What can hang from each mark
magamit: matuz perip vinu
perip: magamit rosis verelop
verelop: fupat perip
vinu: magamit
mubaz: verelop vinu
fupat: magamit
loladi: magamit verelop

Known rows, with every way that one mark hangs from another
verelop[fupat[magamit] perip[rosis]]: [ 2.09  2.60 -1.58  1.78 -1.89 -0.76  5.97 -1.88  0.21 -0.58  2.88 -0.36
 -1.01  1.47  0.08  5.10  0.26 -0.35  3.95  0.27  2.91]
perip[rosis verelop]: [ 2.99  1.83 -0.40  1.02 -2.02 -0.63  2.45 -1.65 -0.56  1.21  1.80  0.14
 -1.68  1.52 -2.58  3.86  1.08 -1.16  2.93 -0.70  2.64]
vinu[magamit[matuz perip[rosis verelop]]]: [ 2.94 -1.74 -0.93  3.29 -0.92 -0.04  0.83  1.94  0.28  3.62  2.43  1.04
 -2.61 -1.02 -2.00  2.18  0.66 -1.55 -0.57  0.16  0.99]
perip[rosis]: [ 2.10  2.45  0.20 -0.75 -1.88 -0.35  1.32 -1.32 -0.47  1.40  1.43  0.30
  1.06  1.95 -1.89  3.31  1.90  0.30  2.60 -0.23  1.78]
loladi[verelop[fupat]]: [ 1.77  1.63 -1.08  0.30 -0.85 -0.60  3.08 -0.54 -0.31 -1.61  1.60  1.26
 -1.04  0.26 -1.55  0.44  0.55  0.02  4.30 -0.72  1.31]
mubaz[vinu[magamit[perip[verelop]]]]: [ 3.45 -1.70  0.83  2.36 -0.08  1.26  0.55  2.33 -0.46  3.00  1.94 -0.74
 -1.48 -0.04 -1.31  1.34  2.52 -0.52  2.20 -1.21  0.49]
verelop[perip[magamit[vinu] rosis]]: [ 3.65  2.32 -0.84  0.74 -1.96 -0.80  5.11 -1.53  1.11  1.20  2.30  0.53
 -0.29  0.24 -3.19  5.36 -0.36 -0.39  4.81 -0.02  2.85]
magamit[matuz perip vinu]: [ 2.10  1.37 -1.68  1.24  2.71  0.53 -1.52  3.83  3.16  1.77  2.57 -0.49
 -2.15 -2.48 -4.44  3.40  0.82 -4.93 -0.66 -1.94 -1.17]
verelop[fupat[magamit[matuz vinu]] perip]: [ 1.81  1.60 -1.87  2.79  0.11 -0.43  4.82  0.34  2.19 -1.32  2.73 -0.62
 -1.74 -0.67 -1.36  4.54 -0.18 -2.45  2.35 -0.36  1.57]
magamit[matuz perip[rosis verelop] vinu]: [ 3.50  2.31 -1.91  2.01  2.01  0.24 -0.53  2.52  2.77  2.63  3.28 -0.29
 -3.64 -1.35 -4.90  5.58  0.13 -5.93  0.13 -1.97  0.32]
magamit[matuz]: [ 1.19  1.09 -0.74  0.51  0.23  0.08 -0.38  1.66  1.48  0.99  1.52 -0.26
 -0.42 -1.27 -2.56  2.36  1.29 -1.97 -0.28 -0.04  0.23]
perip[magamit]: [ 1.28  1.40 -0.90 -0.16 -1.71  0.12  3.27  0.49  0.51 -0.69  1.56  0.61
  0.80  0.24 -1.49  1.19  1.52  1.69  2.13  0.91  0.59]
vinu[magamit[matuz perip]]: [ 1.97 -2.40 -0.79  2.74 -0.43  0.15  0.13  2.85  0.55  2.97  1.91  0.90
 -1.55 -1.82 -1.69  0.66  1.11 -0.83 -1.15  0.18 -0.03]
loladi[magamit[perip] verelop]: [ 2.43 -0.39 -2.13  1.04 -1.15 -1.44  1.60  1.22 -0.71  0.84  3.05  2.75
 -3.13 -1.76 -0.81 -2.16 -0.63  0.03  2.93 -0.59  0.65]
verelop[fupat[magamit[matuz]] perip[rosis]]: [ 2.17  2.85 -1.91  2.11 -1.31 -0.64  5.28 -1.17  0.95 -0.10  3.27 -0.42
 -1.43  0.90 -0.22  5.91 -0.11 -1.47  2.92  0.58  2.78]
mubaz[verelop vinu[magamit[perip]]]: [ 3.72 -2.14 -0.23  3.34  0.46  3.61 -0.02  1.84 -1.38  1.96  1.66 -1.32
 -1.89  0.24 -0.86  3.92  3.33 -1.24  2.69 -1.15  0.54]
magamit[matuz perip[verelop] vinu]: [ 2.76  0.95 -2.09  2.48  2.61  0.34 -0.74  3.63  3.10  1.62  2.80 -0.63
 -4.06 -2.80 -4.94  3.78  0.27 -5.96 -0.44 -2.26 -0.58]
vinu[magamit]: [ 1.74 -2.88  0.61  2.16 -1.87 -0.23  1.53  0.92 -0.36  1.41  0.61  1.34
  0.40 -0.36 -1.55 -0.56  1.74  1.42  0.57  0.17  0.72]
loladi[magamit[matuz perip[rosis] vinu]]: [ 2.63  0.57 -1.54  1.67  0.43 -0.11 -0.86  2.11  2.29  2.57  3.66  2.12
 -2.22 -1.79 -2.20  1.89  0.43 -2.61 -0.43 -0.53 -0.23]
loladi[verelop[perip[magamit[matuz] rosis]]]: [ 3.67  2.45 -1.62  0.36 -1.78 -1.66  4.86 -0.94 -0.24  0.65  2.30  1.15
 -1.51 -0.19 -2.90  3.20 -1.68 -0.58  5.50  0.10  3.14]
fupat[magamit[matuz perip]]: [ 0.38  1.16 -2.34  1.16  0.72 -0.65  1.00  3.89  0.30 -0.13  2.34 -1.84
 -1.23 -0.38 -0.61  1.29  0.81 -1.99 -1.25 -0.19 -0.39]
loladi[magamit[vinu] verelop[fupat perip]]: [ 3.55  0.09 -1.69  2.55 -0.89 -1.39  4.27 -0.70  1.40 -0.67  3.23  3.54
 -3.13 -1.76 -2.06  0.54 -1.65 -1.15  4.94 -0.92  1.92]
perip[verelop]: [ 1.90 -0.06 -0.67  1.65 -1.16 -0.44  2.17 -0.01 -0.09 -0.19  1.12 -0.33
 -2.28 -0.51 -2.64  1.26  1.25 -1.18  2.11 -1.12  1.32]
magamit[perip[rosis verelop[fupat]] vinu]: [ 3.15  2.17 -1.48  1.80  0.85  0.41  1.41  0.61  1.67  0.96  2.96  0.12
 -3.07  0.09 -3.53  4.45  1.15 -3.67  2.40 -2.40  0.56]
perip[magamit[vinu] verelop[fupat]]: [ 2.50  1.52 -1.59  2.54 -0.52  0.66  4.84  0.11  2.32 -2.10  2.53  1.04
 -2.21 -0.03 -2.76  3.04  0.86 -1.10  2.68 -0.21  0.96]

Rows
[ 2.61  1.91 -2.04  2.98  0.37  0.87  3.88  1.09  3.37 -1.38  3.03  0.98
 -2.84 -0.85 -3.19  4.20  0.34 -2.70  1.23  0.19  0.78]  perip[magamit[matuz vinu] verelop[fupat]]
[ 1.42  1.93 -2.17  0.94  0.02 -0.83  3.09  1.22 -0.14 -1.63  2.36  0.47
 -1.86  0.12 -0.92  0.72 -0.05 -1.11  2.81 -0.50  0.90]  loladi[verelop[fupat[magamit[matuz perip]]]]
[ 3.75 -1.94  0.11  3.52  0.70  3.62 -0.40  1.87 -0.59  1.84  1.45 -1.15
 -1.38  0.12 -1.39  4.66  3.01 -1.87  1.82 -0.55  0.80]  mubaz[verelop vinu[magamit[matuz]]]
[ 2.87  1.28 -1.70  2.43  0.24  0.20  3.04  1.78  2.78 -0.49  2.39  0.53
 -2.40 -1.19 -4.24  3.50 -0.07 -2.74  1.01 -0.06  0.85]  perip[magamit[matuz vinu] verelop]
[ 1.57  0.68 -2.06  1.71 -0.27  0.32  1.78  0.97  0.14  0.44  2.62 -0.46
 -3.70 -1.07 -1.26  1.70  1.62 -1.68  1.84 -1.35  0.27]  magamit[perip[verelop[fupat]]]
[ 1.46  2.19 -1.92  1.21  1.50 -0.59  0.80  3.65  1.40  0.26  2.57 -1.41
 -0.79  0.40 -2.24  3.21  0.49 -3.36 -0.89 -0.90 -0.20]  fupat[magamit[matuz perip[rosis] vinu]]
[ 0.54  2.47 -2.09  1.37  0.10  0.36  2.29  1.28  0.87 -0.93  3.03 -0.55
 -1.10  0.90  0.46  3.03  1.67 -1.24  0.23  0.21  0.21]  verelop[fupat[magamit[matuz perip[rosis]]]]
[ 0.83  1.14 -1.12  1.36  1.35 -0.68  1.06  3.50  1.78 -1.30  1.45 -1.29
  0.27  0.06 -2.60  1.85  0.66 -2.68 -1.03 -0.68 -0.28]  fupat[magamit[matuz vinu]]
[ 2.90  0.99 -1.03  1.18 -1.39 -0.72  4.91 -0.40  1.41  0.20  1.82  0.24
 -0.70 -1.23 -3.25  3.53 -0.25 -0.38  4.26 -0.31  1.96]  verelop[perip[magamit[vinu]]]
[ 3.37  0.69 -1.24  3.29  0.45  3.18  3.22  0.01 -0.67 -0.72  2.34 -2.53
 -2.23  0.98  0.08  6.58  2.40 -1.99  4.81 -0.99  1.84]  mubaz[verelop[fupat[magamit] perip] vinu]
[ 1.35  1.76 -2.50  1.68  0.22 -0.85  1.72  2.94  0.05  0.50  2.84 -1.70
 -2.28  0.41 -0.97  2.81  0.34 -2.69 -0.74 -0.21  0.62]  fupat[magamit[matuz perip[rosis verelop]]]
[ 2.81  1.90 -1.88  1.03 -1.65 -1.03  6.02 -1.29  0.06 -1.29  2.37  1.43
 -1.91 -0.42 -1.67  2.12 -0.96  0.20  6.02 -0.04  2.55]  loladi[verelop[fupat perip[magamit]]]
[ 0.09  1.55 -1.85  1.27 -0.23  0.28  2.88  1.15  0.32 -1.91  2.44 -0.61
 -0.88  0.79  0.76  1.32  2.10 -0.16  0.99 -0.24 -0.06]  verelop[fupat[magamit[perip]]]
[ 2.58  2.56 -1.07  2.10 -1.16 -0.28  3.80 -1.20  0.35 -0.69  2.55  0.03
 -1.86  2.39 -1.63  4.56  1.03 -1.81  2.48 -0.67  2.33]  perip[rosis verelop[fupat[magamit[vinu]]]]
[ 3.86  2.83 -0.97  1.36 -1.50 -0.13  4.31 -0.84  1.28  0.20  2.50  1.06
 -1.18  1.65 -3.73  4.95  0.31 -1.14  3.26 -0.11  2.30]  perip[magamit[vinu] rosis verelop]
[ 3.97  3.20 -1.42  1.80 -0.63  0.06  3.34  0.16  2.30  0.94  3.04  0.98
 -1.79  0.84 -4.15  6.09 -0.23 -2.72  1.82  0.35  2.12]  perip[magamit[matuz vinu] rosis verelop]
[ 0.94  1.26 -2.07  1.52  1.91 -0.52  0.64  4.44  1.66 -0.42  2.25 -1.64
 -1.06 -0.58 -2.28  1.95  0.58 -3.38 -1.26 -1.10 -0.83]  fupat[magamit[matuz perip vinu]]
[ 2.31  1.19 -1.98  2.07 -0.97  0.08  3.46  1.22  1.49 -0.14  2.46  0.34
 -2.55 -1.04 -2.63  2.84  0.20 -1.35  1.00  0.86  1.26]  perip[magamit[matuz] verelop]
[ 2.71  2.15 -0.83  0.18  0.85  0.12  0.04  1.29  1.34  1.75  2.28 -0.05
 -0.84  0.11 -3.77  3.59  1.46 -2.68  1.98 -2.30 -0.01]  magamit[perip[rosis] vinu]
[ 2.46  0.85 -0.86  2.54  0.94  3.76  1.43  0.85 -0.74 -1.37  1.99 -2.31
 -1.19  1.82  0.43  5.16  3.68 -1.53  3.25 -0.92  0.65]  mubaz[verelop[fupat[magamit]] vinu]
[ 2.41 -2.72 -1.07  3.60 -0.49  0.04  0.69  2.72  0.51  2.89  2.08  0.81
 -2.92 -2.01 -2.03  0.93  0.71 -1.55 -0.97 -0.07  0.40]  vinu[magamit[matuz perip[verelop]]]
[ 2.92  3.43 -0.37 -0.40 -1.37  0.12  3.17 -0.57  1.38  0.41  2.15  1.22
  1.54  2.08 -3.06  4.42  1.11  0.32  2.92  0.40  1.45]  perip[magamit[vinu] rosis]
[ 2.51  2.58 -2.57  1.91  0.41  0.52  0.61  1.23  1.31  2.45  3.83 -0.27
 -4.11 -0.82 -1.83  5.13  0.74 -3.94  0.31 -0.46  0.89]  magamit[matuz perip[rosis verelop[fupat]]]
[ 1.34  1.25 -2.50  2.21 -0.27  2.34  2.20 -0.26 -0.92 -1.95  1.95 -0.97
 -1.65  1.37  0.18  4.80  2.53 -1.23  2.12 -0.31  0.89]  mubaz[verelop[fupat[magamit[perip[rosis]]]]]
[ 2.87  0.79 -0.42  2.18  0.80  4.17  0.71  0.04 -0.46 -0.57  1.87 -1.69
 -1.34  1.23 -0.30  5.49  3.95 -1.51  3.93 -1.15  0.70]  mubaz[verelop[fupat] vinu]
[ 2.87  3.13 -1.55  1.28 -2.61  0.02  6.57 -2.87  0.97  0.10  3.29  1.03
 -0.97  0.88 -0.55  5.91  0.31  0.65  5.14  1.04  3.09]  verelop[fupat perip[magamit rosis]]
[ 0.71  0.45 -2.19  1.58 -0.22 -1.00  2.55  2.75 -0.77 -0.89  1.98 -1.84
 -1.96  0.22 -0.58  0.44  0.93 -1.14  0.37 -0.83  0.21]  fupat[magamit[perip[verelop]]]
[ 3.36  1.73 -1.25  1.42  0.78 -0.03  0.85  1.07  1.29  1.62  2.54 -0.17
 -2.76 -0.15 -4.26  3.97  0.89 -3.70  2.24 -2.59  0.60]  magamit[perip[rosis verelop] vinu]
[ 2.81 -2.14 -0.46  2.84 -1.77 -0.27  1.80  0.92 -0.77  2.89  1.90  1.13
 -2.02 -0.19 -1.59  1.05  1.18  0.03  0.90 -0.26  1.21]  vinu[magamit[perip[rosis verelop]]]
[ 3.00  3.33 -1.60  1.55 -2.55  0.38  5.55 -2.08  0.53 -0.36  3.25  1.32
 -1.75  2.21 -1.09  5.00  0.90  0.27  3.50  1.14  2.67]  perip[magamit rosis verelop[fupat]]
[ 1.97  1.89 -1.08  0.67  0.35  0.45  1.90  2.06  2.88 -0.31  2.01  0.74
  0.34 -0.79 -3.53  2.95  0.75 -1.29  0.67  0.41 -0.02]  perip[magamit[matuz vinu]]
[ 3.50 -0.83  1.11  1.55 -0.31  1.29  0.25  1.85 -0.61  3.57  2.05 -0.52
 -0.31  0.79 -1.07  2.03  2.75 -0.02  2.35 -0.88  0.64]  mubaz[vinu[magamit[perip[rosis]]]]
